What can hang from each mark
Z: R W
R: Z
B: G K R
M: G
G: H
K: M
L: H
W: B Z
H: G L S

Each row was made from one small tree. Brackets hold a mark, then the marks that hang from it, in alphabetical order. Every link used is in the known rows. Write each row's tree.
Known rows
(Z R): [ 0.13 -0.35 -0.74  0.43 -1.69 -1.53 -0.37 -2.03 -1.21 -2.15  1.58  1.16
  1.70  0.36  0.37  0.47  0.35  0.65  1.01 -0.51  1.00  0.63  0.35  2.21
  0.52]
(Z R (W (B (K M)))): [-0.16 -3.74 -2.79  3.04 -2.37 -0.28  0.24 -5.07 -3.33 -2.25  3.32  2.91
  1.27 -1.53  0.09  2.60  0.57  3.10  1.60  0.55  2.18  2.79  1.21  3.87
  3.18]
(L H): [ 1.54 -1.52 -0.07 -0.21 -1.06  1.27 -0.39  0.00 -1.61  0.67  0.61 -0.25
  0.39  0.51 -0.55  0.50  0.50  0.29 -0.97 -0.74  0.64  1.28 -0.26  2.70
 -2.37]
(R (Z (W (B G K)))): [-0.62 -1.37 -2.13  0.18 -1.43  0.33  0.04 -2.41 -0.09 -1.01  1.43  1.40
 -2.67 -1.87  1.42  1.90  0.30  1.90 -0.68  2.29  3.40  0.68 -0.59  1.17
  1.00]
(B G (K M) R): [ 1.24 -2.38  1.77  3.38  0.42 -5.03 -2.00 -3.29 -4.07  3.88 -0.90  2.01
  1.65 -1.81  0.63  2.57  2.14 -0.63  2.05  0.24  1.27  1.67  0.11  0.23
  1.30]
(B (G (H S)) (K M) R): [ 2.84 -2.12  1.62  3.08 -0.05 -3.65 -1.58 -2.24 -4.46  4.21  0.22  1.28
  1.70 -1.67 -1.57  3.54  2.18  0.01  2.35 -0.49  3.03  1.95  0.70  2.83
  0.39]
(Z R W): [-0.78 -1.13 -2.74  1.15 -1.54  0.32  1.05 -3.31 -1.86 -2.75  2.90  2.30
  0.69 -1.05  0.73  1.26 -0.11  3.11  0.89  0.58  2.32  1.43  1.48  2.44
  1.81]
(G (H L S)): [ 3.29  0.55 -1.09  0.01 -1.40  2.74  0.93  0.92 -0.13  1.33  1.33 -1.43
  0.63  1.06 -4.74  1.41  1.16 -0.42  0.53 -0.81  2.00 -0.22  0.14  5.52
 -2.56]
(G H): [ 0.61 -0.12 -0.35  1.08 -0.98  1.42  1.16  1.44  0.86  0.23  0.59 -1.04
 -0.53  0.56 -2.09  0.96  0.08  0.70  0.40  0.25  1.96  0.22  0.03  2.43
 -0.78]
(M (G (H L S))): [ 3.44  1.41  0.63  0.66  0.76  0.07 -0.20  1.94  0.35  0.93  1.37 -0.51
  2.18  1.16 -3.16  2.13  0.93  0.60  0.55 -0.86  4.62 -0.50  1.03  3.67
 -0.78]
(M G): [ 1.13  0.99  1.38  0.68  1.68 -1.79 -0.84  1.28  0.41  0.02  0.43  0.47
  1.73  0.43  0.19  1.13  0.08  0.87  0.22 -0.31  3.24 -0.43  0.95 -0.18
  1.00]
(W (B (G H) K) (Z R)): [ 0.72 -5.41 -2.28  4.02 -3.78 -1.24 -0.41 -6.11 -2.28  0.18  3.20  2.06
  3.09 -2.56 -3.57  3.55  1.62  1.05  2.09 -0.79  1.92  3.70  0.25  4.46
  2.61]
(Z (W (B (K M) R))): [-0.52 -2.96 -2.38  2.72 -0.78  0.58  0.19 -3.97 -2.77 -1.27  2.45  1.67
 -0.36 -1.57 -0.05  1.77  0.28  2.81  1.05  0.47  1.67  1.53  0.91  2.14
  2.07]
(W (Z R)): [-0.36 -1.81 -2.06  1.00 -1.46  0.00  0.35 -3.15 -1.20 -1.91  2.71  1.77
  2.04 -0.46 -0.57  0.71  0.59  2.01  1.37 -0.46  1.53  0.43  1.03  2.78
  0.89]
(L (H G)): [ 3.10 -1.30 -0.47  0.26 -1.53  2.79 -0.93  0.40 -2.12  0.53  1.17 -0.58
  0.77  1.35 -1.19  0.48  0.14  0.73 -0.55 -0.39  1.44  0.16  0.15  3.98
 -2.88]
(B (K (M (G H))) R): [ 1.95 -1.68  1.18  3.50  0.41 -2.94 -1.71 -1.17 -3.63  1.11  0.55  1.28
  1.55  0.11  0.64  1.91  1.73  1.24  2.55 -0.09  3.25 -0.34  0.95  2.06
  0.90]
(K (M (G H))): [ 1.55  0.04  2.24  1.98  2.83 -2.01 -0.06  2.47 -0.32  1.78 -0.15  0.89
  1.30  1.75  0.32  2.22  0.89  1.50  0.76  0.81  4.30 -0.02  0.92  2.56
  1.03]
(B K): [ 1.27 -2.41  0.37  1.93 -1.30 -0.16 -0.87 -0.88 -2.14  2.24 -0.77  0.89
  0.46 -1.74  0.01  1.07  0.92 -0.62  0.99  0.49 -0.71  1.03  0.23 -0.75
  1.33]
(R (Z (W (B K)))): [-0.66 -1.26 -2.58 -0.02 -1.65  1.24  0.11 -2.06 -0.12 -2.00  1.83  1.18
 -2.92 -1.30  1.64  1.41  0.15  2.32 -0.56  2.26  3.32  0.08 -0.38  1.54
  0.76]
(Z R (W (B G))): [-0.83 -2.37 -2.91  2.05 -2.20 -1.00  0.59 -5.45 -1.94 -2.51  3.42  2.38
  1.28 -1.85 -0.66  2.43  0.09  2.55  0.82  0.07  2.26  3.16  0.87  3.12
  2.59]
(B G (K M) (R Z)): [ 1.05 -1.74  1.22  2.20 -0.03 -5.07 -2.24 -3.12 -3.31  2.78 -0.59  2.10
 -0.13 -1.60  2.13  2.70  2.27 -0.11  1.47  1.43  3.20  0.64 -0.58  0.75
  0.69]
(W (B G) (Z R)): [-0.48 -3.62 -2.36  2.20 -2.40 -1.76 -0.41 -6.16 -1.27 -1.56  3.46  1.92
  2.98 -1.57 -2.51  2.38  0.89  1.19  1.26 -1.24  1.47  2.88  0.07  3.85
  2.00]

Write each row's tree
[-1.23 -1.65 -2.54  1.65 -0.70 -0.05  0.56 -4.36 -1.38 -1.47  2.54  1.20
 -0.29 -1.88 -0.78  1.61 -0.18  2.33  0.28  0.00  1.77  1.93  0.53  1.47
  1.51]  (Z (W (B G R)))
[-0.18 -3.60 -2.72  3.04 -2.84 -1.05  0.08 -5.89 -2.98 -1.36  3.00  2.85
  1.50 -2.74 -0.66  2.97  0.53  2.23  1.33  0.32  1.96  3.62  1.02  2.77
  3.20]  (Z R (W (B G K)))
[ 0.54 -5.42 -2.18  3.66 -2.64 -0.83 -0.81 -5.62 -3.25 -1.12  3.35  2.68
  2.90 -1.15 -1.46  2.62  1.58  1.90  2.30 -0.60  1.30  2.30  0.64  4.82
  2.81]  (W (B (K M)) (Z R))
[-0.59 -0.89 -1.18  0.52 -1.49 -2.78 -1.48 -4.25 -0.39 -2.06  1.97  0.04
 -0.16 -0.57 -0.61  1.21  0.51  0.18  0.17 -0.71  1.95  0.85 -1.35  2.08
 -0.14]  (W (B G (R Z)))
[ 2.64 -2.59  0.59  3.47 -2.05 -1.25 -0.11 -1.33 -1.20  5.86 -1.66  0.40
  1.29 -2.30 -3.32  3.21  2.31 -2.34  1.09  1.01  0.53  2.59 -0.64  1.02
  0.50]  (B (G (H L)) K)
[-0.75 -2.07 -2.31  1.91 -0.82  1.02  1.31 -2.89 -0.45 -0.27  1.98  0.88
 -0.58 -1.97 -1.75  2.29 -0.18  2.11 -0.04  0.65  1.94  2.62  0.48  1.75
  1.80]  (Z (W (B (G H))))
[ 4.64 -0.80 -0.26 -1.12 -1.21  3.33 -1.49  0.53 -3.50  0.81  2.23 -0.53
  1.29  1.01 -2.18  0.89  0.07  1.03 -0.50 -1.63  2.00  0.35  0.97  5.32
 -3.35]  (L (H G S))
[-0.56 -3.45 -3.16  1.81 -2.71 -0.01 -0.21 -5.43 -1.22 -3.50  4.20  1.53
  2.40 -0.51 -2.02  1.36  0.55  2.07  1.40 -1.44  1.25  1.60  0.37  4.62
  1.59]  (W B (Z R))
[ 0.50 -2.85 -0.20  2.35 -1.34 -3.62 -2.14 -4.42 -2.37  0.34  1.09  1.26
  0.27 -1.22  0.01  2.52  1.54 -0.01  1.08  0.10  2.02  1.62 -1.10  2.30
  1.14]  (W (B G (K M) (R Z)))
[-0.61 -2.92 -2.54  2.49 -1.85 -0.95 -0.12 -5.42 -0.82 -1.57  3.69  0.49
  1.66 -1.11 -3.45  1.98  0.85  1.73  1.42 -1.63  2.39  1.72 -0.09  4.13
  0.50]  (W (B (G H) R) Z)
[-0.57  1.13 -0.15 -0.45 -0.26 -3.92 -1.30 -2.84 -0.46 -0.57  0.68  0.49
 -0.81 -0.65  1.31  0.95  0.86  0.21  0.14  0.29  3.18 -0.38 -1.02  0.44
 -1.12]  (B G (R Z))
[-0.40 -3.07 -1.87  2.95 -0.58 -0.64  0.08 -4.49 -2.73  0.15  1.91  1.95
  0.07 -2.36 -0.38  2.48  0.51  2.20  0.94  0.63  1.80  2.44  0.71  1.59
  2.38]  (Z (W (B G (K M) R)))
[ 0.42 -5.29 -2.13  3.52 -3.31 -1.93 -1.01 -6.80 -2.71  0.07  2.89  2.52
  3.34 -2.81 -2.49  3.14  1.57  0.75  1.93 -0.91  1.00  3.59  0.27  3.31
  2.97]  (W (B G K) (Z R))
[ 5.98  1.29 -1.60 -0.94 -1.38  3.98 -1.02 -0.10 -2.13  1.39  1.86 -1.01
  2.12  1.79 -4.71  0.65  0.94 -0.70  0.86 -1.05  1.12 -2.16  0.86  6.35
 -3.31]  (H G L S)
[ 1.42 -0.98  0.79  2.00  0.31 -3.41 -2.33 -1.47 -3.10 -0.04  0.68  1.81
 -0.05  0.16  2.83  1.75  1.80  1.61  1.82  1.04  4.54 -1.39  0.28  1.75
  0.52]  (B (K (M G)) (R Z))
[ 2.71  1.29  1.23  0.43  1.24 -0.46 -0.52  2.37  0.03  0.37  1.60 -0.20
  1.78  0.64 -2.01  2.05  0.15  1.52  0.50 -0.96  4.97 -0.14  1.55  2.45
  0.19]  (M (G (H S)))
[ 0.50 -4.30 -1.73  3.71 -1.01 -1.27 -1.41 -5.13 -3.18 -1.27  3.36  1.91
  2.43 -0.86 -1.37  2.12  1.46  2.34  2.33 -1.13  2.36  0.93  0.73  3.91
  2.08]  (W (B (K (M G)) R) Z)
[ 0.20 -2.66 -2.40  1.81 -1.72 -0.64 -0.39 -5.39 -1.54 -1.48  4.18  0.49
  1.91 -1.27 -3.95  2.21  0.77  1.85  1.43 -2.16  2.58  1.75  0.33  4.77
  0.28]  (W (B (G (H S)) R) Z)
[-1.06 -0.54 -2.26 -0.54 -1.01  0.39  0.32 -2.10  0.61 -1.76  1.72  1.08
 -2.83 -1.23  1.45  1.49  0.06  2.09 -1.01  2.13  3.64  0.32 -0.64  1.38
  0.56]  (R (Z (W (B G))))
[-0.13 -3.23 -2.11  2.93 -1.50  0.95  0.84 -3.37 -1.45  0.88  1.65  1.33
 -0.32 -2.88 -1.70  2.81  0.17  1.84  0.41  0.96  1.58  3.14  0.60  1.37
  2.47]  (Z (W (B (G H) K)))
[ 2.91  0.34  1.87  1.48  2.64 -1.40 -0.19  2.23 -0.82  2.31  0.22  0.68
  1.87  2.02 -1.00  2.49  1.39  0.94  0.81  0.34  4.33 -0.30  0.96  4.11
  0.14]  (K (M (G (H L S))))
[ 0.26 -3.35 -2.32  3.31 -1.75 -0.91 -0.06 -4.62 -3.20 -2.14  3.43  3.11
  1.82 -1.37  0.15  2.98  0.61  3.34  1.65  0.43  3.28  2.61  1.55  3.78
  3.51]  (Z R (W (B (K (M G)))))
[ 0.14 -1.45 -1.90  1.34 -1.93 -0.56 -1.19 -3.32 -2.94 -1.56  1.63  1.42
 -1.66 -1.57  2.12  0.88  0.99  2.02  1.33  1.10  2.82 -0.82  0.21  0.88
  0.19]  (B K (R (Z W)))
[-0.39 -1.41 -2.28  0.50 -1.81  0.81  0.49 -1.93  0.20 -0.93  1.69  1.03
 -2.83 -1.63  0.70  2.25  0.35  2.12 -0.56  2.41  4.08  0.74 -0.58  1.98
  0.74]  (R (Z (W (B (G H) K))))
[ 0.48 -1.89 -0.89  2.05 -0.47 -1.64 -1.23 -2.72 -3.63 -0.39  1.13  2.14
 -1.38 -0.75  2.94  1.60  1.49  2.37  1.67  1.79  3.60 -0.79  0.35  1.96
  0.63]  (B (K M) (R (Z W)))
[-1.03 -2.69 -3.14  1.57 -1.70  0.16 -0.48 -5.37 -1.30 -3.68  4.13  0.61
  1.41 -0.27 -1.99  0.50  0.41  2.24  1.38 -1.89  1.28  0.27  0.15  3.79
  0.46]  (W (B R) Z)
[-0.27 -3.45 -3.28  2.73 -3.04  0.16  0.27 -5.36 -2.95 -2.80  3.57  2.56
  1.16 -1.95 -0.32  2.23  0.31  2.87  1.47  0.19  1.77  2.72  1.14  3.29
  2.91]  (Z R (W (B K)))
[-0.73 -0.71 -1.95  0.12 -1.77 -1.00 -1.20 -3.52 -0.40 -4.05  2.72 -0.27
 -0.75  0.48 -0.18  0.18  0.17  1.05  0.33 -0.84  1.77 -0.39 -1.05  2.87
 -0.57]  (W (B (R Z)))
[ 0.43 -2.69 -0.97  1.94 -1.68 -1.83 -1.91 -3.72 -2.42 -1.66  1.86  0.89
 -0.27 -0.13  0.46  1.41  1.20  0.89  1.22 -0.04  1.81  0.32 -0.79  3.06
  0.66]  (W (B (K M) (R Z)))
[ 2.45 -2.27  0.88  4.30 -0.81 -3.62 -0.93 -2.70 -3.19  4.59 -0.66  1.00
  1.71 -0.88 -2.03  3.26  2.97 -1.06  2.39  0.50  2.31  1.47 -0.39  3.17
 -0.21]  (B (G (H L)) (K M) R)
[ 0.89 -1.52  0.06  1.67 -0.50 -2.51 -1.90 -2.03 -3.34 -0.06  0.49  1.56
 -0.89 -0.09  2.75  1.19  1.74  1.17  1.66  1.19  2.94 -1.19 -0.23  1.82
  0.00]  (B (K M) (R Z))
